Each row was made from one small tree. The marks that hang from a mark follow it in brackets, in alphabetical order. Every link used is in the known rows. Write each row's tree.
Known rows
zapekob[nofif[fopu[fibof[nuposiv] vemek]]]: [ -3  -8  -4 -16  14  10   4   7   3   7  -8  -3  -7  -4 -13   3  13  -8
  -7  13  19  25  14  23  18  -3   3  -6   6   3  -5  -5   1]
pozi[fopu]: [-4 -2  2  4  0 -4  7  1  1  0  8  4 -4 -5  2  3 -1  7  1  2  3  8  3  2
  3  5 -8  5  6  9 -7 -4  5]
vemek[sipen]: [ 5 -4  2 -1  5 -2 -2 -3 -1 -3 -2 -1  6 10  0 -4  3  2 -5 -4  1 13 -2 -5
  4  7 -6  4  2  0 -6  5  4]
pamugad[fopu[vemek]]: [  4  -4  -6 -18   0  -7   8   1  -5   4   9   0  -8   3   9  -6   2  -2
  -9   0   4  18   2   3   3  -4   1   6  11  -3  -7  -6  13]
pozi[mive]: [-4 -2  6  0  4 -4  3  1 -3  5  3 -1  1 -1 -2 -2 10  2  0  2  7  5 -6  5
 -1  4  3  4 -2 -3 -2 -9  2]
punil[fopu[vemek]]: [  7  -5  -1 -18   3   5  12   6  -2   7  12  -6  -4   6   8  -4  -4  -5
  -4   4   5  13   4   2   4  -5  -1  -1   7   2  -3  -1   3]
roko[nuposiv[nezo] zinire]: [  6  -8  -1  -2  -2   7  -5  -2   8   0   2   3  15   7  12  -5  -2 -10
  -7  -1   7  16   4  -7   2   5  -2  -6  13 -24 -12   1 -24]
pozi[fopu[vemek] mive[sazuv]]: [  2  -5   1  -5   9 -11   6  12  -3   2  10   8  -4  -2  -1  -6   8  11
 -11   6  21  25  -1   8  10  17   0  16   9  -6   2 -13  13]
zapekob[nofif[fopu[pozi vemek]]]: [  3  -4   2 -26  12   4   8  13  -2  14  -2   7 -14  -2  -5  -2   8  -2
 -11  16  13  21  15  11  17   3   3  14  -3  11  -7  -4   0]
nofif[fopu[fibof pozi[mive[sazuv]]]]: [ -1  -4  -1 -17  19   4  -2   5  -5  10 -11  -6 -15  -4 -13  -9   8   2
 -26  17  21  25   2  14   8   4   4  10  -4 -13   8 -16  -5]
punil[fopu[fibof[nuposiv] pozi vemek]]: [  6 -16   0 -31  12  15  14  11  -7  13   5 -11 -14   6  -6  -1  -2  -8
 -12  -1  11  36   8  13   8  -8   0  -9  18   4 -12  -7  -5]
sazuv[lazit mive]: [  4   7  -8   6  -1   7  10  -1  -3  -2  11  -1 -17 -11   4  -1  -7  -5
  13   3   6  -5   6  -6   5   7  -9  -4   8  -1   8   1  19]
punil[fopu[pozi vemek[sipen]]]: [ 14 -12   5 -31  11   6  11   9  -9  11   9  -4  -7  17   6  -9  -2  -2
 -16  -2   7  36   5  -3  10   4  -6   8   9   7 -14   0   3]
nofif[fopu[vemek]]: [  5   1  -2 -12  15   4   8   4   4   4   3   3  -7   0   5   2   0  -2
  -7  19  12  14  12   9   4  -2   7   8   3   3   3  -5   9]
nofif[fopu[fibof[nuposiv]]]: [ -4  -3  -5  -1  14  14   2  -2   6   4  -6 -11  -5  -3 -10   8   3  -4
  -8  14  12  17   8  19   5  -8   1 -10   6  -1   3  -3  -3]
pamugad[fopu[fibof[nuposiv]]]: [ -5  -9  -8  -8   0   4   2  -6  -3   3  -1 -11  -7  -1  -7  -2   4  -3
  -9  -5   5  20  -1  14   4 -10  -6 -12  15  -7  -8  -4  -1]
nuposiv[nezo]: [ 0 -1  3  0 -3 -1 -1  7  3 -2 -5 -5  5  2  3 -4 -4 -3  4 -7 -2  7  0  1
 -2  2  4  0  3 -7 -1  3 -4]
nezo[nuposiv]: [ -2   0   5  -8  -5  -5   6   1  -6   0  -4  -4   4  -3   4  -2  -7   3
  -3   6  -3  -2  -2  -1  -8   1   0  -2   6  -3 -11  -5  -3]
nofif[fopu[fibof pozi vemek]]: [  3  -5  -1 -30  19   6   9   7  -5   9  -7   1 -21  -5  -3  -1   0  -8
 -21  14  14  33  17  12   5  -5  10   9   5   3  -7 -16   5]
sipen[vemek]: [ 3 -4 -2 -2  8 -6 -1 -6  1 -2  6 -4  0  3  3 -4  1  8  2 -3  3 -3 -2  9
  2  2 -3 -4  4  5  5 -1  6]
sazuv[mive]: [ 4  4 -2 -2  2  1  2 -2  2 -2  6  3 -9 -1  2  0 -7 -3  9  2  7 -4  3 -3
 -1  3 -3 -5  1 -1  1 -3 15]
nofif[fopu[pozi vemek]]: [  7  -2   1 -23  17   6  11  10  -1  11   3   5 -15   0   3   1  -1   0
 -14  18  11  24  14   9   6   0   8  14   3   8  -2  -8   6]
punil[fopu[fibof]]: [ -1  -5  -3 -15   1   8   5  -4  -6   4  -2 -15  -9  -1  -2  -5  -2 -10
  -8  -1   2  11   1   3   1 -12  -6 -12   2  -4  -5  -5  -8]
pamugad[fopu[fibof vemek]]: [  1  -6  -8 -26   2  -6   6  -2  -9   1  -2  -2 -14  -3   3  -9   4  -8
 -15  -4   7  26   5   6   3  -9   2   1  13  -8 -12 -14  12]
roko[zinire]: [  4  -3  -3   6  -1   5  -4  -3   5   2   3   4   0   1   5  -2   1  -4
  -5   4   3   1   4  -3   5   0  -5   1   5 -10  -3  -5 -15]
fopu[fibof]: [ -3  -3  -3  -8   1   0  -2  -3  -4  -2 -10  -4  -6  -6  -6  -2   2  -6
  -7  -3   2   8   3   4   0  -6   2  -5   2  -6  -5  -8  -1]
punil[fopu[pozi[mive] vemek]]: [  6  -9   9 -29  11   4  17  13 -10  19  14  -5 -12   5   3  -8   5  -2
 -10   5  12  28   0   7   4   1   3   9   6   4 -11 -14   1]
nofif[fopu[fibof]]: [ -4   1  -4  -8  11   7   1  -6   1   2 -10  -7 -10  -7  -4   1   1  -6
 -11  15   8  11   9  11   1  -9   3  -3  -3  -3   2  -8  -1]
fopu[fibof[nuposiv] vemek]: [  3  -9  -3 -13   9   5   6   7  -1   0  -4  -2  -4   0  -7   3   4  -7
  -6  -4  11  25   8  12   5  -3   8  -8  17  -3  -6  -7   5]
nofif[fopu[fibof vemek]]: [  1  -1  -5 -20  16   4   6   1   0   2  -7  -1 -12  -7   0   0   2  -9
 -14  15  14  24  15  12   4  -7   9   3   3  -2  -1 -13   8]
punil[fopu]: [  2  -3  -1  -6  -1   8   7  -1  -1   7   9 -12  -3   4   4  -3  -4  -3
  -1   3   0   3  -1   1   1  -7  -8  -6   0   2  -1   3  -7]
pozi[fopu[vemek]]: [  1  -4   2  -8   4  -6  12   8  -1   0  11  10  -7  -5   5   2   0   4
  -2   3   8  20   9   4   5   7  -1  10  12  10 -10  -9  14]

Which tree is each row?
[  8 -11  11 -24  15  -6   8  11 -11   9   3   6  -3  11  -1  -9  13   4
 -14  -4  15  39   0   1   8  15   4  19   6   3 -16 -11  11] : fopu[pozi[mive] vemek[sipen]]
[  4  -3  -4   2   5  -4  15  14  -8   2  14   4 -12 -13   0  -7   8   8
  -7   5  18  23   3   4  15  20  -6  16  17  -5   9 -11  15] : pozi[fopu[vemek] mive[sazuv[lazit]]]
[ -4  -8   0  -1   1   7  -2   7   3  -3 -11 -12   4   0  -9   1  -1  -7
   1 -10   4  20   2  12   0  -3   4 -14  14 -10  -5   1  -8] : fopu[fibof[nuposiv[nezo]]]
[ -2  -1  -4  13   1  -2   9   7  -7   2  12  -1 -10 -13  -3  -7   7  11
  -5   4  13  11  -3   4  13  19 -13  12  10  -5  12  -7   7] : pozi[fopu mive[sazuv[lazit]]]
[  1  -7  -2 -12  16  11   7  12   8   1  -8 -11  -2   0  -3   3  -1 -10
  -6   8  15  35  14  22   4  -5  12  -5  15  -7  -1  -5   2] : nofif[fopu[fibof[nuposiv[nezo]] vemek]]
[  9 -16  -2 -20  13  11  10   3  -4   3   3 -14   0  14  -4  -3   2  -7
 -12  -6  13  40   5   9  12  -2  -7 -11  18  -1 -11   0   3] : punil[fopu[fibof[nuposiv] vemek[sipen]]]
[ -8  -9   0   3   4   5   6   1   1  -1   2  -2  -5  -7 -11   7   3   3
  -2  -2   8  22   4  14   5   1  -8  -8  16   6 -11  -7   1] : pozi[fopu[fibof[nuposiv]]]
[ -3 -12  -4 -19   3   6   5   1  -7   9  -1  -9 -15   1  -9  -3   4  -1
 -15  -6   4  29   1  12   5  -7  -5  -6  16  -1 -13  -7  -4] : pamugad[fopu[fibof[nuposiv] pozi]]
[  3 -15   2  -9  13   0   9   5  -2  -3   3   2  -2   4  -7   2   7   3
 -10  -7  15  47   9  11  14  10  -7   1  25   6 -19  -7  13] : pozi[fopu[fibof[nuposiv] vemek[sipen]]]
[  8 -13  -4 -39  10  -5   5   0 -15   5  -4   0 -17   8   0 -14   6  -5
 -28  -9   8  49   6   1   9  -1  -3  11  16  -3 -23 -12  12] : pamugad[fopu[fibof pozi vemek[sipen]]]
[ -4 -11   7 -14  10   6   5   7  -7  11  -3  -7  -9  -2 -16   0  12   0
  -9  -3  13  28  -3  15   3   2   4  -3   9  -2 -12 -15  -5] : fopu[fibof[nuposiv] pozi[mive]]
[ -3 -15   7 -20  10  14  11   7  -8  18   5 -17 -11   2 -12  -2   7  -3
 -10   0  12  30  -4  17   4  -5  -4 -10   9   1 -12 -12 -13] : punil[fopu[fibof[nuposiv] pozi[mive]]]
[  5 -14   3 -24  10   6   7  20  -3   4  -9  -5  -6   2  -7  -1  -1  -8
  -8 -12   9  41  10  14   5   1  11  -2  21  -5 -13  -8  -1] : fopu[fibof[nuposiv[nezo]] pozi vemek]
[ -5  -5   0 -23   8   8   1   3  -5  12 -15  -1 -18  -9 -14  -4  11  -6
 -14  12   9  18  12  13  13  -3  -1   4  -8   6  -9  -8 -10] : zapekob[nofif[fopu[fibof pozi]]]
[  1 -14   6 -25  16   4  11  14  -9  12  -1  -1 -10  -1 -12  -1  12  -3
 -12  -2  18  40   3  17   7   4  11   2  15   0 -14 -19   4] : fopu[fibof[nuposiv] pozi[mive] vemek]
[  1  -4  -5  -9   6   4   4   8 -16   6  -8  -7 -20 -13 -12 -13   9  -1
 -18  -1  12  21   0   3  11  11  -3   7   8 -14   8 -12  -2] : fopu[fibof pozi[mive[sazuv[lazit]]]]
[  1  -8   1 -26   4  10   8   2 -10  11  -2 -12 -17  -1  -4  -7  -3  -9
 -14  -1   2  20   3   3   2 -10  -5  -6   2   1 -10  -8 -11] : punil[fopu[fibof pozi]]
[  6  -9   0 -28  13  -5   1  14 -12   7 -10   2 -13  -2 -10 -12  10  -1
 -25  -1  20  35   2   8   9   9  10  12   6 -15  -2 -20   4] : fopu[fibof pozi[mive[sazuv]] vemek]
[  1  -1  -2 -14   9   3   5   7   3   8  -1   5  -6  -3  -2  -1  10  -3
  -4  16  13  10  13  11  15   1   3   8  -4   6  -1  -1   4] : zapekob[nofif[fopu[vemek]]]
[ 14 -11   4 -21  16  -8   0  14 -10   6  -1   5  -1  15  -5 -15  10   8
 -23  -3  19  39  -2   1  14  21   2  21   7  -9  -2  -7   9] : fopu[pozi[mive[sazuv]] vemek[sipen]]
[  9  -2  -1 -12  19   2   5   1   2   1   1   1  -1  10   5  -2   3   0
 -12  13  13  29  11   4  10   5   1  11   4   3  -2   0  13] : nofif[fopu[vemek[sipen]]]
[-4 -4  2  6  4 -9  1  6 -1  2  7  2 -2 -4 -5 -5  8 13 -7  5 15 13 -6  6
  7 15 -6 11  4 -5  5 -8  3] : pozi[fopu mive[sazuv]]
[ -2 -11   0  -9   9   2  12   7   0   0   5   3  -8  -6  -7   6   3   0
  -5  -2  14  34  11  15   8   2  -1  -3  23   6 -14 -12  11] : pozi[fopu[fibof[nuposiv] vemek]]
[-11 -11   6   2   7   0   9   3  -2   5   5  -3  -5  -9 -13   5  12   5
  -1   0  15  27  -2  19   4   5  -5  -4  14   3 -13 -16   2] : pozi[fopu[fibof[nuposiv]] mive]
[  5  -7   3 -15   6   5   3  10  -7  15   7 -11  -8   7  -5 -13   2   5
 -15   5  12  16  -8   4   7   6  -6   5  -2  -8   6  -5 -12] : punil[fopu[pozi[mive[sazuv]]]]
[ -8 -11   3   3   1   3   5   8   5  -3  -2  -8   0  -5  -8   3  -2   0
   2  -9   7  30   5  15   4   2  -3  -8  20  -1 -12  -4  -3] : pozi[fopu[fibof[nuposiv[nezo]]]]
[  0 -11   1 -38   8  -7  10   5 -17  14   1  -1 -22  -4  -3 -13  13  -5
 -22  -2  13  40   1  11   3  -3   6  11  12  -6 -19 -26  10] : pamugad[fopu[fibof pozi[mive] vemek]]
[  7 -13   8 -33  17  -6   5   8 -15   7  -7   3  -9   5  -7 -11  15  -3
 -21  -8  17  48   3   5   7  10   6  14   9  -3 -21 -19  11] : fopu[fibof pozi[mive] vemek[sipen]]
[  8  -9   3 -26  17   3   5   9  -4  11  -4   7  -7   9  -4  -6  11   1
 -16  10  14  33  14   7  22  10  -2  18  -2  12 -12   0   4] : zapekob[nofif[fopu[pozi vemek[sipen]]]]
[ 10 -12   2 -32  13  -2   3   6 -12   2 -10   4 -10   7  -5  -9   5  -5
 -21  -9   9  42   9  -1   8   6   2  11  11   0 -19 -10   8] : fopu[fibof pozi vemek[sipen]]
[  9  -8  -4 -19   5  -7   5  -2  -6   0   6   1  -2  12   8 -11   5   0
 -14  -5   6  31   2  -1   8   3  -6  10  13  -3 -12  -1  17] : pamugad[fopu[vemek[sipen]]]
[ -2  -7   0 -16   6  -5  10   6  -5  -2   1   7 -12 -10  -1   0   3  -2
  -9  -1  10  29  11   7   5   2   0   6  14   4 -15 -17  13] : pozi[fopu[fibof vemek]]
